Each row was made from one small tree. Brackets hold a mark, then the marks that hang from it, in the order of their numbers. Every link used is in the known rows. Write each row's tree.
In the rows, 128 means zero.
Known rows
{J506 J412}: [129 115 158 128 129 121 126 111 118 136  95 112 127 143 135 119 122 132
 148 133 138 108 133 123 125 115 127 125 123 132 143 125 106 132 116 120
 103 120 147]
{J727 {J607 {J55 {J139 {J698 J318 J506}}}}}: [139 120 114 129 138 142 122 115 137 104 110 116 133 134 138  97 137 125
 145 123 141 136 110 134 122 134 120 118 132 101 132 167 122 110 155 124
 147 108 104]
{J698 J139 {J506 J329}}: [127 150 120 111 129 135 119 112 146 124 151  73 101 163 136 126 124 147
 132 155 124 115 118 156 180 147 115 155 115 124 136 117 121 139 150 175
 136 156 138]
{J76 {J506 J412 J698 J814}}: [153 116 148 141 145 149 129  93 132 172  74  43 138 151 139 129  91 146
 141 161 134  91 143 102 134 138 127 119  83 150 134 101  89 119 126  95
  97 124 138]
{J814 J133 J473 {J506 J412 J552 J698}}: [142  94 147  89 135 125 170 156 112 138 112 118 116 141 157 114 117 136
 108 178 154  71 115 113 125 147 119 127 116 136 177 131  66 123 129 170
 172 138 124]
{J863 {J607 {J55 {J139 J698}}}}: [137 120  90 132 166 124 129 126 100 119  82 135 107 108 154  99 121 100
 144 127 124 147 130 127 124 146 130 141 139 124 115 155 139 131 135 124
 142 106 128]
{J473 {J814 J133 {J506 J329 J412 J552 J698}}}: [124 102 125 129 118 132 151 142 105 164 127 111 151 152 153 126  88 126
 109 150 149  85 116 101 139 139 116 121 104 148 155  99 106 113 129 126
 177 141 147]
{J607 {J55 {J139 {J698 J318 J506}}}}: [117 117 117 121 134 152 120 108  91 139 116 117 119 111 158 108 119 111
 133 116 130 140 126 131 120 147 124 120 117  97 110 165 129 112 119 136
 155 109 128]
{J139 {J55 J607} {J698 {J506 J329 J412}}}: [144 113 139 124 122 157 116 128 116  99  83  94 104 111 158 128 109  95
 188  95 146 125 116 127  97 121 119 129 170 143 159 161 132 142 129 159
 102 105 153]
{J607 {J55 {J139 J698}}}: [121 121 123 124 135 147 125 111  85 141 107 120 118 105 155 112 121 109
 144 116 121 130 128 116 112 144 120 122 125 102 100 162 131 122 120 125
 153 113 132]
{J318 J55}: [153 122 134 137 112 127 130 124 173 122 125 122 140 145 120 125 129 131
 104 107 131 105 124 109 144 124 144 124 136 141 124 129 130 127 129 110
 149 119 122]
{J95 {J133 {J814 {J506 {J412 J304} J552 J698}}}}: [136  92 168  81 142 146 140 172 129 136 136 138 132 144 167  97 128 129
 101 150 129 135 126 113 145 114 133 134 110 136 152 128 109 139 143 156
 104 108 108]
{J698 J139 J318 J506}: [120 126  98 114 129 147 121 113 147 117 159  75 118 155 127 108 126 128
  94 144 139 156 121 182 182 152 146 136  98 110 144 138 133 102 145 169
 153 139 115]
{J607 {J55 {J139 {J698 {J506 J412 {J814 J133}}}}}}: [126 116 135 132 134 148 125 107  73 152  97 104 120 119 155 115 113 111
 147 122 135 119 126 119 109 140 120 121 118 106 108 156 117 115 118 124
 164 113 145]
{J76 {J506 J552 J814}}: [147 118 136 139 147 137 136 114 138 167 123  66 128 143 109 129  86 139
 120 147 123  84 142  99 153 147 131  98  83 140 138 106 112 119 130 119
 119 133 125]
{J607 {J55 J139}}: [114 121 127 123 128 133 129 113  77 149 111 126 115 113 143 112 126 117
 129 126 129 129 128 116 123 150 118 128 111 102  98 153 124 122 110 127
 148 113 130]
{J863 {J607 J55}}: [142 125  97 135 160 119 127 131  98 122  97 133 111 114 136 107 119 112
 138 135 138 154 123 141 133 146 133 147 140 128 132 139 134 138 126 133
 135 109 132]
{J727 {J607 {J55 J139}}}: [139 126 120 131 134 127 130 122 123 113 105 125 131 134 127 103 141 129
 145 132 137 125 112 118 121 136 113 124 131 103 120 156 119 121 148 113
 141 111 107]
{J139 J55 {J698 {J506 J329 J814}}}: [149 113 132 145 132 165 107 134 134 108  93  76 109 106 166 123 110  95
 163  97 157 119 117 123 109 121 127 128 170 133 147 147 140 114 140 141
 127 115 140]
{J133 {J814 J473}}: [125  93 164  97 129 125 122 157 159 113 129 122 133 122 137  86 143 129
 132 126 114 116 119 132 139 121 121 138 123 124 152 133 140 138 133 159
  91 103 121]
{J727 {J607 {J55 {J139 J698}}}}: [143 125 118 132 140 136 126 121 129 107 101 119 132 128 135 103 139 122
 156 123 131 125 113 118 113 133 115 120 139 103 121 164 124 120 155 114
 144 112 108]
{J329 {J506 J552 {J698 J139} {J814 J473}}}: [150  90 139 111 151 185 152 113 132 163  99  52 121 153 142 126 104 135
 102 199 125  62 128 112 158 137 152  89 111 122 145 104 106 113 140 171
 138 161 117]
{J133 J95 {J814 J473}}: [108  72 178  88 152 121 119 179 164  99 105 131 134 132 152  81 143 147
 156 102 135 123 115 125 127 117 112 128 100 116 138 134 132 144 117 161
  93  89 115]
{J304 J412}: [133 124 137 110 130 142 139 145 124 132 146 106 130 130 111 144 131 109
 130 134 148 136 131 139 126 127 124 136 139 129 147 117 149 146 121 114
 128 134 130]
{J506 J329 J412 J552 J698 J814}: [128  74 161 132 127 145 145 104 125 212  88  28 147 170 190  92  68 125
 137 175 140  23 132 105 127 141 114 109 118 161 161  73  57 134 117 108
  60 124 161]
{J55 {J139 {J698 {J506 J814}}} J607}: [104 118 110 128 124 151 144 107 116 139  92 128 119 117 145 128 121  99
 153 120  90 122 126 110  97 127 112 119 123 134 111 160 136 135 140 139
 130 119 129]
{J95 {J133 J814}}: [131 104 164  93 141 137 124 172 136 114 135 132 139 126 151  97 127 124
 110 131 115 157 130 116 147 116 139 137 118 129 133 133 138 140 144 138
 104 109 118]
{J95 {J133 {J814 {J506 J552}}}}: [131  94 165  87 143 140 133 175 138 117 147 140 130 130 153 102 127 125
  98 141 123 145 126 110 155 117 133 134 111 133 144 134 122 136 150 160
 127 115 110]
{J552 {J506 J329}}: [132 108 136 121 119 147 110 127 160 128 125 151 112 150 122 152 117 157
 115 117 152 124 134 123 135 125 123 122 136 148 138 122 105 142 127 147
 103 131 136]
{J95 {J133 {J814 J473 {J506 J412}}}}: [125  96 183  81 146 137 129 174 143 108 118 134 128 118 158  93 133 131
 106 149 127 144 122 109 156 112 130 147 118 126 154 133 122 138 143 162
 103 113 113]
{J814 J506}: [127 122 131 121 130 135 129 127 133 122 135 150 117 121 129 141 142 130
 113 135 154 135 120 121 140 122 110 142 119 136 138 131 107 118 141 161
 174 137 119]
{J318 {J55 J607}}: [144 122 130 134 102 129 141 122 159 125 123 130 143 141 108 132 124 123
 116 105 119 116 118 112 133 128 135 124 138 151 130 134 132 144 123 123
 136 113 130]
{J412 J304}: [126 144 125 118 123 137 137 139 115 153 137 162 128 141 126 124 141 144
 115 119 142 129 124 143 115 114 127 130 132 123 135 121 135 132 120 131
  95 113 116]
{J133 J814}: [134  94 156 110 126 128 114 147 147 120 143 128 141 136 131  99 141 123
 136 109 121 129 128 133 132 116 122 133 116 137 135 133 136 136 138 144
 112 101 130]
{J139 {J55 J607} {J698 {J506 J814}}}: [143 114 121 149 122 171 125 136 113 110  86  87 108 100 146 136 113  83
 170 102 140 136 110 126  92 123 130 123 171 137 152 159 147 123 133 155
 129 111 135]
{J244 {J304 J412}}: [149 109 126  92 135 146 139 133 126 118 131  94 148 112 139 134 124 118
 124 124 145 131 125 134 123 145 119 138 119 137 115 139 161 135 133 114
 128 142 126]
{J506 J412 J552 {J814 J133}}: [138  84 162 150 128 124 152 127  92 185 104  72 140 158 129 109  85 115
 128 146 149  56 135 111 119 126 137  92 113 143 155 103  85 117 114 106
 134 126 157]
{J329 {J506 {J698 J139 J318} J814}}: [146  94 132 121 145 193 124  97 131 154  96  59 142 145 138 129 110 129
  97 167 151 114 138 133 151 127 155  99 103 128 124 111 114 100 145 146
 148 146 129]

Which tree is each row?
[115  96 115 120 108 131 130 116 156 126 126 129 154 127 124  97 120 110
  82  91 137 142 133 129 139 135 147 114 110 135 120 153 135 112 122 109
 131  97 118]
{J698 {J318 {J55 J139 J607}}}
[117  85 148 131 125 156 118  92 135 186  76   4 162 150 184  83  82 120
 123 160 158  85 134 139 146 143 123 141 111 149 138  84  79 117 128  95
  62 123 163]
{J506 J329 J412 {J698 J139 J318} J814}
[111  64 171  80 153 136 126 176 167 103 104 134 131 135 170  91 150 148
 145 123 150 122 108 121 128 121 100 139  94 126 146 133 107 136 129 182
 123  96 102]
{J133 J95 {J814 J473 {J506 J698}}}
[151 140 145  99 143 137 124 101 137 164 100  60 129 166 145 118  99 164
 144 150 134  90 146 118 152 147 114 137  84 148 132 103  90 148 132 113
  67 125 143]
{J76 {J506 J329 {J412 J304} {J698 J139}}}
[123 108 108 129 118 135 151 150 111 160 143 119 151 144 148 129  91 123
  99 147 142  96 114 103 140 146 117 122 106 147 148 100 116 110 134 130
 189 144 140]
{J473 {J814 J133 {J506 J329 J552 J698}}}
[125 103 170  85 145 136 130 180 143 108 126 128 132 117 156  89 129 128
 107 144 111 147 124 115 151 120 139 140 123 119 144 133 141 142 140 150
  89 110 113]
{J95 {J133 {J814 J473}}}
[111 108 151  87 137 124 145 145 158 125 134 128 106 116 150 110 122 143
 105 161 142  77 112 112 163 141  98 138 129 128 175 119  97 135 134 194
 121 142 117]
{J814 J473 {J506 J329 J552}}
[121 104 144  96 125 146 124 113 134 153 116 128 138 144 171 112 124 143
 110 136 181 115 127 138 133 121 104 146 110 150 155 115  73 122 131 146
 108 115 133]
{J814 {J506 J329 {J412 J304} {J698 J318}}}
[114 129 148 129 128 144 120 114 153 144 117  85 117 140 149 118 111 149
 126 155 141  97 112 141 154 128 109 143 124 128 160  99 114 124 131 166
 103 136 141]
{J698 {J506 J329 {J814 J473}}}
[155  76 163 122 147 181 142  95 117 177  81  67 131 168 150 130  95 136
 120 183 146  57 140 107 136 115 149  76 104 138 152 102  84 114 128 150
 129 143 138]
{J329 {J506 J412 J552 J698 J814}}
[129  91 156  85 142 149 126 170 142 116 140 133 143 124 165  96 128 120
  91 139 135 166 127 121 150 120 137 140 109 135 141 135 121 126 151 149
 122 107 107]
{J95 {J133 {J814 {J506 {J698 J318}}}}}
[125  91 169  71 146 142 136 180 151 119 133 124 130 125 175  88 121 132
  97 159 119 126 121 108 158 129 126 142 118 133 156 126 115 143 148 169
  97 115 110]
{J95 {J133 {J814 J473 {J506 J329 J552 J698}}}}
[129  77 130 149 118 166 138 107 104 175  58   9 144 137 162  95  99  92
 122 162 159 110 126 134 124 146 144 130 121 141 141 110  96 105 117 101
  90 114 139]
{J506 J412 {J698 {J139 {J55 J607}} J318} J814}
[110  52 193  79 155 121 130 174 161 109 107 134 123 145 157  82 141 148
 150 117 153  97 112 114 138 114 101 122  89 124 162 133 101 141 119 188
 114  94 110]
{J133 J95 {J814 J473 {J506 J412 J552}}}
[136 139 130 122 131 136 129 105 128 128 126  70  94 173 129 128 133 140
 141 166 123 113 118 152 170 136 129 143 111 117 147 125 114 130 140 169
 143 152 132]
{J698 J139 {J506 J412}}
[153 122 128 102 147 134 135 114 150 160 133  69 129 158 148 121  80 156
 131 154 119  74 145 103 151 165 117 111  83 153 138 109  89 142 135 125
  93 129 131]
{J76 {J506 J329 J552 J698}}
[134 110 139 122 112 143 120 105 166 135 131 120 137 176 135 100 124 147
  88 110 170 126 121 164 154 114 149 117 106 130 168 134 113 102 116 143
 120 100 119]
{J698 {J318 J55} {J506 {J412 J304}}}
[134  96 110 112 119 164 117 123 165 137 125 109 120 159 146 137 111 150
  97 138 151 129 135 139 144 149 135 125 129 146 134 121  97 131 134 142
 102 134 125]
{J552 {J506 J329 {J698 J139 J318}}}
[160  86 155  99 147 170 142 102 120 155  98  96 122 174 150 132 106 143
 126 176 138  67 142 111 137 120 148  78 103 137 152 119  86 125 128 163
 132 141 132]
{J329 {J506 J412 J552 J698}}
[135  90 121 117 120 148 139 117 107 142  82  50 131 144 162  98 113 102
 130 153 147 124 129 141 126 154 145 133 121 136 142 136  98 122 117 118
  95 111 131]
{J506 J412 {J698 {J139 {J55 J607}} J318}}
[131  79 104 124 133 154 172 146 120 181 123  21 147 145 159  85  83 106
  78 188 131  72 121 136 142 178 154 106 113 126 152 105 100  98 132 126
 135 138 116]
{J506 J552 {J698 J139 J318} {J814 J133 J473}}
[130 139 118 112 116 138 124 128 121 115 132  69  87 144 130 125 124 123
 142 139 139 126 112 148 163 156 117 159 131 130 141 135 130 147 137 183
 125 138 141]
{J698 {J139 {J55 J607}} {J506 J329}}
[105 117 109 118 125 141 143 114 111 129  96 143 125 106 142 123 124  96
 156 109  86 128 133 103  91 131 113 118 128 135 101 168 139 142 139 126
 124 114 128]
{J55 {J139 J698} J607}
[149  75 167 114 150 180 148 102 125 171  71  61 126 158 153 121  98 140
 118 194 140  48 134 104 139 119 148  79 110 130 163 101  86 115 125 161
 114 145 130]
{J329 {J506 J412 J552 J698 {J814 J473}}}
[148  81 175 124 146 168 132  97 117 163  90  85 128 159 123 129 100 136
 121 162 150  66 142 106 146 104 148  74 105 132 151 107  99 115 126 154
 133 142 144]
{J329 {J506 J412 J552 J814}}
[ 98 107 104 114 123 143 139 112 118 127 101 141 135 102 145 111 119  90
 139  97  95 142 135 115  97 133 121 114 122 133 106 172 141 131 136 123
 121 106 126]
{J55 {J139 {J698 J318}} J607}
[138 126 145 120 146 146 124 107 157 163  89  42 138 129 150 118  86 155
 129 162 130  85 136 105 149 153 111 133  94 146 135  92  99 129 133 112
  75 129 139]
{J76 {J506 J329 J698 {J814 J473}}}
[153 119 140 127 131 156 110 134 127 105  91  99 102 121 169 119 119 108
 172  93 162 116 120 128 103 113 127 129 169 132 156 155 132 126 131 146
 106 105 141]
{J139 J55 {J698 {J506 J329 {J412 J304}}}}
[114  92 117 137 126 155 131 113 145 157 152  83 133 155 138 103  98 122
  83 142 154 117 120 162 156 139 144  99  99 124 171 118 114  88 125 159
 135 122 117]
{J698 J318 {J506 J552 J814}}
[132 100 118 142 110 139 145 137 119 150 116 116 163 145 142 126 102 121
  91 135 158 117 115 107 138 132 134 124 103 144 147 111 119  95 128 111
 198 130 135]
{J473 {J814 J133 {J506 J412 {J698 {J318 J55}}}}}
[148  91 172 120 144 172 136 102 110 175  93 103 127 165 122 128 106 144
 115 157 158  67 140 114 140  97 148  75 105 131 156 104 102 117 122 156
 116 137 139]
{J329 {J506 {J412 J304} J552 J814}}
[132  88 148 109 114 132 120 103 181 138 145  90 136 185 150  87  94 142
  92 116 163  85 127 151 174 133 140 106 102 142 179 125  94 114 120 151
 113 108 138]
{J698 {J318 J55} {J506 J329 J412 J552}}
[126 116 175  84 131 108 133 148 124 113 106 136 123 118 143 113 125 148
 122 137 175 100 119 119 137 128  98 155 123 137 163 127  82 134 133 162
 149 132 157]
{J814 J133 J473 {J506 J329 J412}}
[135  96 137  99 144 115 150 169 107 121 147 164 125 148 129 135 120 139
 120 111 179 116 123 115 120 136 113 112  92 138 135 140  85 123 133 159
 224 128 123]
{J814 {J133 J95} {J506 J552}}
[117  89 123  93 138 147 161 145 154 135 130 112 116 122 166 103 123 129
  82 182 141  94 109 124 149 153 122 127 119 123 180 129  92 109 131 187
 137 136  90]
{J814 J473 {J506 J552 {J698 J318}}}
[132 106 138 129 137 160 103 108 149 126 113  80 150 132 165 110  95 115
 146 101 151 125 129 153 120 113 129 115 135 136 155 136 119 106 146 128
 129 117 155]
{J139 {J698 J318 {J506 J329 J412 {J814 J133}}}}
[122 122 113 142 117 131 142 150 105 139 135 140 148 128 120 141 111 121
 100 131 147 130 113 109 139 130 123 130 109 134 137 112 138 101 134 126
 208 143 135]
{J473 {J814 J133 J506}}
[131  98 149 115 133 128 143 122 125 141 130 134 111 147 136 129 125 128
 119 148 153  92 125 111 144 123 114 120 111 139 164 128  83 125 130 165
 158 136 123]
{J814 {J506 J412 J552}}
